Each row was made from one small tree. The marks that hang from a mark follow it in brackets, in the order of their numbers. Every link used is in the known rows. Write each row's tree.
Known rows:
q383(q367(q158 q233) q715(q548)): [  0.8  19.7  26.9   3.3 -34.2  -9.4 -27.3  -5.6  20.0 -16.4   4.2  15.2
  -6.5 -42.4 -21.6  42.0   6.4 -80.6  53.0   4.9]
q233(q383): [ 19.3   7.4  -5.5  16.3  18.9  27.1 -16.7  22.8  -4.5 -36.4  21.9 -50.6
  -9.8  -3.9  24.6  22.2 -24.3 -14.0 -45.0  28.0]
q548(q233 q383(q715)): [ 23.5   9.8   1.0  10.0  15.7  -5.2 -29.0  18.0  -0.5 -26.1   9.2 -11.1
  44.8  26.8  15.5  16.4   2.7 -30.3 -39.5   7.1]
q383(q367): [  9.2   5.0  43.3  12.1  -8.0  -4.7 -38.5  17.9 -18.1 -53.0  12.3   7.3
  -8.4 -22.8   9.1  35.3  16.1   3.1 -10.8  17.1]
q233(q383 q715): [ 31.3   3.6 -41.3  17.8  10.8  34.8 -19.9  34.6  -7.0 -24.2   2.7 -67.3
  15.9   7.0  22.7  45.6 -17.8 -35.8 -54.6  25.2]
q367(q158 q233(q383) q715(q548) q990): [-64.4   0.1 -28.5  30.5 -20.4  57.1  18.8 -10.8  40.0  -0.7  -3.6   2.1
 -44.9 -28.8 -19.3  53.4 -81.5 -45.5  29.0   3.6]
q233(q383 q715(q367(q158) q548)): [ 17.9   5.5 -58.9  18.1  39.8  57.7 -36.9  -5.3   2.7  -7.1 -18.3 -51.4
   9.9 -20.2  32.5   5.5  -4.2 -77.5 -15.3  18.6]
q233(q715(q367(q158) q548(q383))): [  4.9   5.4 -35.1  27.9  28.1  50.3 -47.9  -7.3  -8.8 -16.5 -30.0 -22.7
  22.6 -23.8  27.0  10.2  12.9 -45.8 -16.3  11.9]
q715(q548(q233(q383) q367(q158 q990))): [-20.3  14.6 -18.0  11.7  29.4  17.5 -21.0 -21.1  -3.2 -35.4 -11.8  10.0
  18.9  -9.2  14.4 -16.2 -24.0 -43.2  -3.2  13.6]
q548(q233(q383(q715)) q367(q158 q990)): [-14.1 -24.8  -3.1  -1.2  23.2   7.8 -20.9   8.9   9.4 -21.5 -20.4  31.8
   6.9   1.0  12.8  17.5  -0.8 -58.4   1.8 -13.0]
q383(q367(q233 q715 q990)): [-24.5   1.7  31.9  16.1 -38.9   1.9  -2.5  14.2  -1.4 -29.7  19.6  32.5
 -29.8 -24.3 -17.2  69.0 -22.4 -12.7  12.4  -5.2]
q548(q233 q383(q367(q158 q990) q715)): [  9.3 -13.2  18.4  12.6  12.3  -2.2 -36.9  10.0  18.0 -17.9 -15.7  25.8
  28.9   5.6  14.7  16.2  24.1 -36.4   3.6  -1.7]
q233(q715(q367(q990) q548)): [-14.0   4.1 -27.0  15.8  19.5  43.5 -29.4 -13.3 -31.7 -18.4 -20.4 -15.4
  24.9 -20.3  23.4  24.2   3.3 -22.0 -19.5  -2.4]
q715(q367(q158 q233 q990) q548(q383)): [-28.4   0.0 -14.9  41.6  26.1  52.2 -23.8 -44.9  18.9  -3.6 -26.2  24.3
 -14.1 -53.3  19.2 -22.6  -4.5 -53.7  19.9  -3.7]
q990(q158): [-18.6  -1.1  46.1  36.3 -12.2  30.8 -29.6  25.6 -25.0 -71.4 -10.4  -2.2
 -26.2 -16.3  13.1  37.5 -11.4  48.4 -33.5  25.4]
q367(q158 q233 q990): [-61.8 -37.6  12.8  41.1 -38.3  32.9   0.0  -0.2  24.3 -26.9 -32.3  24.9
 -36.8 -37.1 -15.3  62.3 -34.6   9.1   2.4  -7.6]
q548(q383(q367(q233) q715)): [ 40.7  17.7  27.5  22.2 -12.2  -4.7 -24.2  25.1  13.9 -18.6  19.4   0.2
   4.6 -17.7   5.3  31.0  16.4 -51.6  -5.9  11.6]
q367(q233 q715 q990): [-56.5  -0.6   5.8  22.5 -44.1  25.5  25.8  13.1  -0.5 -18.7  21.4  15.7
 -32.9 -10.9 -25.8  87.6 -68.0   4.2  -9.8 -14.5]
q548(q233(q715)): [ -2.9  -4.1 -22.5   8.9  -4.5  -2.0 -30.0  19.1 -25.0 -48.1  -7.5 -19.0
  45.5  30.6   4.7  47.1 -14.0  -3.1 -58.4   6.6]
q367(q233(q383) q715 q990(q158)): [-44.7  -2.0   2.6  35.6 -38.0  45.2  30.6  21.2  13.7 -20.9  13.3   8.0
 -55.4 -12.4 -15.6  74.3 -75.6  -9.6  -5.4  -1.7]
q233(q383(q367(q158)) q715(q548)): [ 28.9  14.2 -41.1  19.0  14.4  33.8 -34.1   9.8  10.5 -20.0 -12.9 -47.3
  14.2 -15.5  19.2  19.8  -5.5 -71.4  -6.1  32.9]
q548(q367(q233(q383) q715)): [  6.2  21.6  -1.0  14.2 -15.0   4.5  -1.2  30.2  -0.9 -32.1  34.6   9.4
 -28.3 -13.4 -11.8  48.5 -38.2 -66.6 -17.9   4.2]

Write each row's tree:
[  6.1  25.4 -21.8  18.3  54.2  22.8 -42.9 -37.1 -14.7 -24.7   0.5   1.8
  30.8 -11.4  34.4 -45.3   7.0 -51.4 -18.0   8.1]	q715(q367 q548(q233 q383))
[ 11.7   9.6   0.4  22.4 -25.3  -5.8 -14.0  27.7 -13.4 -41.4   6.3  13.8
  -1.6 -17.3 -10.5  50.1  -9.2 -51.4 -32.5   0.6]	q548(q367(q233(q715)))
[-85.3  -6.3   7.0  17.0   5.3  66.7 -12.7 -12.5   2.0 -21.3 -19.6  12.9
 -27.8 -28.1   1.0  49.1 -48.1  21.9  27.4   3.8]	q367(q158 q715(q548) q990)
[ -1.5  12.0   9.2  35.1  -4.8  18.8   3.3  24.5   9.4 -17.3  13.6  38.9
 -18.1 -16.8   0.4  34.0 -22.6 -46.0 -15.3  -5.7]	q548(q367(q233 q715 q990) q383)
[-12.8  24.4  -9.9  13.8  25.2  13.3 -14.4 -15.6 -15.8 -43.8  -1.8  10.6
  19.4  -3.1  16.6 -18.1 -26.5 -33.9 -13.7  15.5]	q715(q548(q233(q383) q367(q990(q158))))
[-60.8 -23.0 -14.2  31.0 -28.6  53.9  16.6  11.3  40.2  -3.8  -5.7   7.0
 -57.4 -24.5 -19.2  77.2 -71.1 -28.9  16.0  -5.2]	q367(q158 q233(q383) q715 q990)
[-21.5  12.4  28.0  11.3  -5.6  19.0 -41.8   4.6   1.2 -40.4   2.9  13.7
 -22.9 -31.9  -2.0  39.0  -6.6 -19.0  29.0  20.5]	q383(q367(q158 q715(q548)))
[-19.1  14.5  17.0   3.2  -1.7  23.2 -11.4 -20.1 -13.7  -7.8   5.2  10.0
  -4.3 -35.4   3.1  25.4  -0.3 -47.8  23.2 -16.0]	q383(q715(q367(q233 q990(q158)) q548))
[ 17.0  47.2  -5.6  32.8   9.0   8.3 -16.9  -6.7  -2.0 -36.0  14.2   0.4
  14.7 -23.3   6.9 -14.4 -19.8 -55.5 -19.2  24.6]	q715(q548(q367(q233) q383))
[-52.9 -40.1 -12.2  42.7 -44.6  38.1  -2.1   8.6  22.4 -17.7 -46.4  13.4
 -18.6 -29.1 -17.1  79.0 -30.2  -6.0  -4.6 -10.0]	q367(q158 q233(q715) q990)
[-14.1  21.7  17.0  -1.4  -9.0   9.5 -12.8  -4.6  -6.3 -15.8   6.4   5.8
   6.2 -28.2  -6.0  34.6  -8.2 -51.5  20.9  -3.6]	q383(q715(q548(q367(q158 q233 q990))))
[  2.0  12.1 -25.4  29.0  12.4  37.2 -30.5   7.8 -10.6 -25.3 -27.2 -13.9
  30.7 -14.0  17.4  22.5  -1.8 -32.0 -22.7  16.2]	q233(q715(q548(q367(q158 q990) q383)))
[-10.9  25.9  30.7  -2.1   0.7  14.4 -16.1   0.2 -23.6 -26.7   8.2   4.6
   8.6 -22.4   5.4  27.9  -0.6 -29.2  13.0   1.5]	q383(q715(q548(q367(q990(q158)))))
[ 22.0   1.3  12.6  41.3  -9.1  11.9 -19.8  20.6  10.8 -25.1  -3.1   6.9
   4.0 -17.0  12.3  29.5   7.3 -20.7 -23.1  11.7]	q548(q383(q367(q233(q715) q990)))
[-12.1  18.0 -14.7  35.4  26.0  37.9 -12.6 -41.4   0.3  -6.3  -2.1  16.4
  -0.7 -41.7  21.1 -23.4  -8.1 -50.4   0.8  -5.0]	q715(q367(q233 q990) q548(q383))
[-27.8 -24.4  36.3  29.6 -34.2   6.7 -20.7   4.9  17.1 -34.9 -18.8  39.3
 -32.4 -42.5 -10.1  51.6   0.7  -9.5  21.1  -0.5]	q383(q367(q158 q233 q990))
[-17.3   2.0 -19.5  22.2  15.9  48.8 -30.3 -10.8 -31.7 -24.8 -28.1  -9.5
  16.5 -22.6  23.7  23.7   3.9 -14.4 -16.7  -0.2]	q233(q715(q367(q990(q158)) q548))
[-27.9  14.7  33.3   6.0  -4.3  16.5 -18.1  -0.2 -17.8 -33.2  14.2  22.8
 -13.7 -23.8   3.1  40.5 -12.3   2.7  19.2   6.3]	q383(q367(q715(q548) q990))
[ -1.4  34.6 -24.9   9.6  21.9   9.1 -19.6 -16.4 -14.2 -42.7  15.2 -32.6
  32.8   9.1  13.6 -10.2 -38.0 -26.5 -32.4  29.2]	q715(q548(q233(q383)))
[-23.7  27.4  18.5  20.7  12.9  23.8 -17.9 -13.1 -27.9 -48.7  -2.9  16.0
   2.2 -28.7  14.2  -2.3 -16.4  -4.2  -5.8  15.5]	q715(q548(q367(q990(q158))))
[  7.2  13.6 -16.6  -4.6  20.8  -3.6 -17.0  24.8 -10.2 -38.1  25.7   9.6
   8.1  23.1   5.3  23.5 -29.5 -62.7 -30.1   3.1]	q548(q233(q383) q367(q715))
